What can hang from each mark
z130: z286
z613: z286
z832: z286
z471: z286
z207: z126 z130
z286: z126 z471 z613 z832
z126: z207 z286

Known rows, with every way that one mark hangs from another
{z207 z126 {z130 {z286 z471 z613 z832}}}: [ 34.0 -28.3   6.1  21.4 -55.8 -21.5  42.7 -70.2 -26.9  23.9   5.4 -22.8
  38.5 -33.8  34.9  22.7]
{z613 {z286 {z126 {z207 z130}} z471 z832}}: [ 51.6 -22.3   1.7  24.2 -81.3 -27.0  49.4 -77.9 -16.8  17.6   4.0 -33.4
  28.6 -32.7  28.5  10.3]
{z832 {z286 {z126 {z207 z130}} z471}}: [ 54.8 -18.6  13.4   3.6 -72.1 -18.7  43.6 -69.1   5.0  24.6  -1.7 -33.2
  18.4 -41.0  29.2   5.0]
{z286 {z126 z207} z471 z613 z832}: [ 50.2 -34.1  10.3  33.3 -75.1 -33.6  45.2 -73.2 -21.7  32.9   6.9 -19.0
  17.7 -17.1  27.5  38.9]
{z207 {z126 z286} z130}: [ 29.0 -24.0   8.5  -7.9 -49.0   3.4  32.3 -56.8  -8.0  10.4  -0.2 -43.9
  21.8 -29.8  24.6  -9.5]
{z286 z126 z471 z613 z832}: [ 40.2 -32.9   6.0  25.9 -68.0 -27.2  38.5 -59.6 -20.0  28.9   1.1  -9.5
   6.6 -14.5  22.4  41.4]
{z130 z286}: [ 25.3 -11.3  16.9 -11.1 -24.2   2.3  33.4 -48.2   5.8  18.2 -20.6 -26.0
 -10.5 -17.5  29.0  19.9]
{z207 z126 {z130 z286}}: [ 26.2 -14.8  11.0  -8.8 -30.5   3.4  30.9 -54.0 -12.5  11.5 -11.0 -31.3
  17.4 -26.3  29.3  -0.7]
{z207 z126}: [ 22.9 -17.0   6.1  -9.0 -34.3   4.1  24.7 -37.2 -10.1  16.4 -15.6 -29.3
  -6.0 -11.3  20.8   8.2]
{z471 {z286 {z126 {z207 z130}} z613 z832}}: [ 56.4 -45.2   9.7  26.4 -76.7 -24.6  37.7 -69.0 -36.0  20.3  -5.5 -20.2
  26.4 -24.0  21.5  22.0]
{z130 {z286 z613}}: [ 30.8 -19.1  16.2   4.7 -30.6  -2.5  36.8 -53.2  -6.5  24.0 -17.0 -21.4
  -6.6 -17.5  30.0  22.5]
{z613 {z286 {z126 {z207 z130}} z832}}: [ 49.3 -25.5   5.8  20.1 -68.3 -16.8  46.8 -68.4 -20.6   8.1  -0.6 -38.6
  18.9 -22.2  22.7   0.2]
{z207 {z130 {z286 z471}}}: [ 30.8  -6.5  14.9 -11.0 -44.1  -9.2  31.1 -66.8   5.9  19.6 -13.9 -26.1
  17.8 -32.4  37.9  18.3]
{z126 {z207 {z130 {z286 z832}}}}: [ 37.9 -20.0  23.3   1.3 -44.9 -14.0  41.7 -74.5  -5.5  10.7  -4.2 -42.0
  27.2 -21.4  36.2  15.5]
{z286 {z126 {z207 z130}} z471 z613 z832}: [ 53.1 -33.6  11.2  29.6 -82.6 -34.6  40.8 -82.3 -24.8  24.5   9.4 -23.1
  36.3 -21.5  31.2  25.7]
{z471 {z286 {z126 z207} z613 z832}}: [ 53.2 -46.0   7.7  30.2 -70.0 -24.3  42.2 -61.0 -33.0  28.8  -7.7 -15.5
   8.4 -19.3  17.7  34.1]
{z832 {z286 {z126 z207} z471 z613}}: [ 57.1 -28.3  11.4  23.5 -71.1 -23.8  51.5 -64.3  -3.6  38.3  -0.1 -24.9
   3.3 -36.5  27.8  20.1]

Rows
[ 43.3 -44.4   3.4  22.4 -62.4 -16.9  34.9 -46.1 -31.1  24.6 -13.7  -5.8
  -3.0 -17.2  12.4  37.3]  {z471 {z286 z126 z613 z832}}
[ 48.8 -23.4   0.4  28.4 -74.0 -27.2  53.7 -69.4 -13.4  25.5   1.5 -29.7
   9.8 -28.6  24.2  23.0]  {z613 {z286 {z126 z207} z471 z832}}
[ 44.1 -22.4  10.7  15.5 -57.6 -19.0  39.5 -73.1 -16.0  27.5  -2.9 -10.2
  20.9 -32.7  31.6  21.0]  {z207 {z130 {z286 z126 z471 z613}}}
[ 30.9 -14.3  -0.1  11.5 -59.1 -15.8  41.5 -53.1  -1.2  19.3 -11.9 -30.7
  -0.6 -25.2  26.5  25.7]  {z613 {z286 z471 z832}}
[ 42.8 -19.5  18.2   5.9 -39.3  -8.9  45.2 -64.4  -6.1  24.4  -7.2 -24.9
   0.2 -20.3  26.6  17.4]  {z130 {z286 {z126 z207}}}
[ 34.1 -38.5   1.8  26.4 -66.9 -21.9  48.9 -64.8 -19.3  30.7  13.6 -30.9
  24.7 -33.3  26.9  27.1]  {z207 {z126 {z286 z471 z613 z832}}}
[ 36.6 -34.1   9.7  21.0 -67.9 -23.4  45.8 -68.0  -4.0  29.4   6.1 -30.3
  15.9 -28.3  29.3  35.0]  {z126 {z286 z471 z613 z832}}
[ 37.7 -36.3   4.8   5.8 -56.2 -12.1  31.8 -41.7 -19.1  18.6 -17.4 -10.7
  -6.4 -17.3  10.3  35.7]  {z471 {z286 z126 z832}}
[ 43.1 -28.8  22.2  18.7 -50.8 -19.0  44.5 -78.9 -17.3  16.4   0.0 -36.7
  30.9 -21.3  37.7  18.3]  {z126 {z207 {z130 {z286 z613 z832}}}}
[ 34.0 -27.1  18.2  10.6 -43.8 -12.7  37.9 -65.6 -16.1  12.7  -5.9 -26.9
  20.2 -19.1  32.9  21.0]  {z207 {z130 {z286 z613 z832}}}
[ 31.7 -28.8   4.5   5.8 -68.5 -17.0  40.5 -68.5 -10.1  16.9  11.6 -39.6
  40.0 -37.6  28.7  12.1]  {z207 {z126 {z286 z471 z832}} z130}
[ 44.3 -31.1  10.8  25.0 -64.3 -28.0  45.4 -75.9 -22.4  24.8   5.9 -11.1
  28.7 -30.0  30.3  32.0]  {z207 {z130 {z286 z126 z471 z613 z832}}}
[ 46.3 -37.5  19.4  19.7 -69.6 -19.2  45.9 -81.9 -13.5  15.4  10.0 -49.1
  35.3 -24.9  33.5   9.0]  {z126 {z207 z130} {z286 z613 z832}}
[ 49.0 -34.4  15.3  24.8 -82.4 -30.5  48.3 -91.2  -9.3  24.4  14.3 -43.8
  45.8 -34.6  38.7  19.5]  {z126 {z207 z130} {z286 z471 z613 z832}}
[ 53.3 -25.1  11.7  20.3 -76.1 -25.4  35.0 -79.1 -18.8  27.4   0.9 -22.4
  27.9 -23.5  32.1  14.7]  {z286 {z126 {z207 z130}} z471 z613}
[ 49.4 -23.3  15.9   3.1 -51.6  -6.9  45.8 -51.2   5.1  23.1  -8.0 -34.4
 -10.2 -26.2  20.6   7.3]  {z832 {z286 {z126 z207}}}
[ 39.7 -19.7   9.9   6.7 -56.0 -12.4  38.7 -49.1   7.7  32.4 -13.7 -26.4
  -7.1 -33.2  30.2  22.7]  {z832 {z286 z471 z613}}
[ 34.9 -14.5  10.1   2.4 -44.8 -12.9  39.9 -59.5  -0.7  29.8  -9.0 -10.1
  -1.0 -28.6  25.9  31.2]  {z130 {z286 z126 z471}}
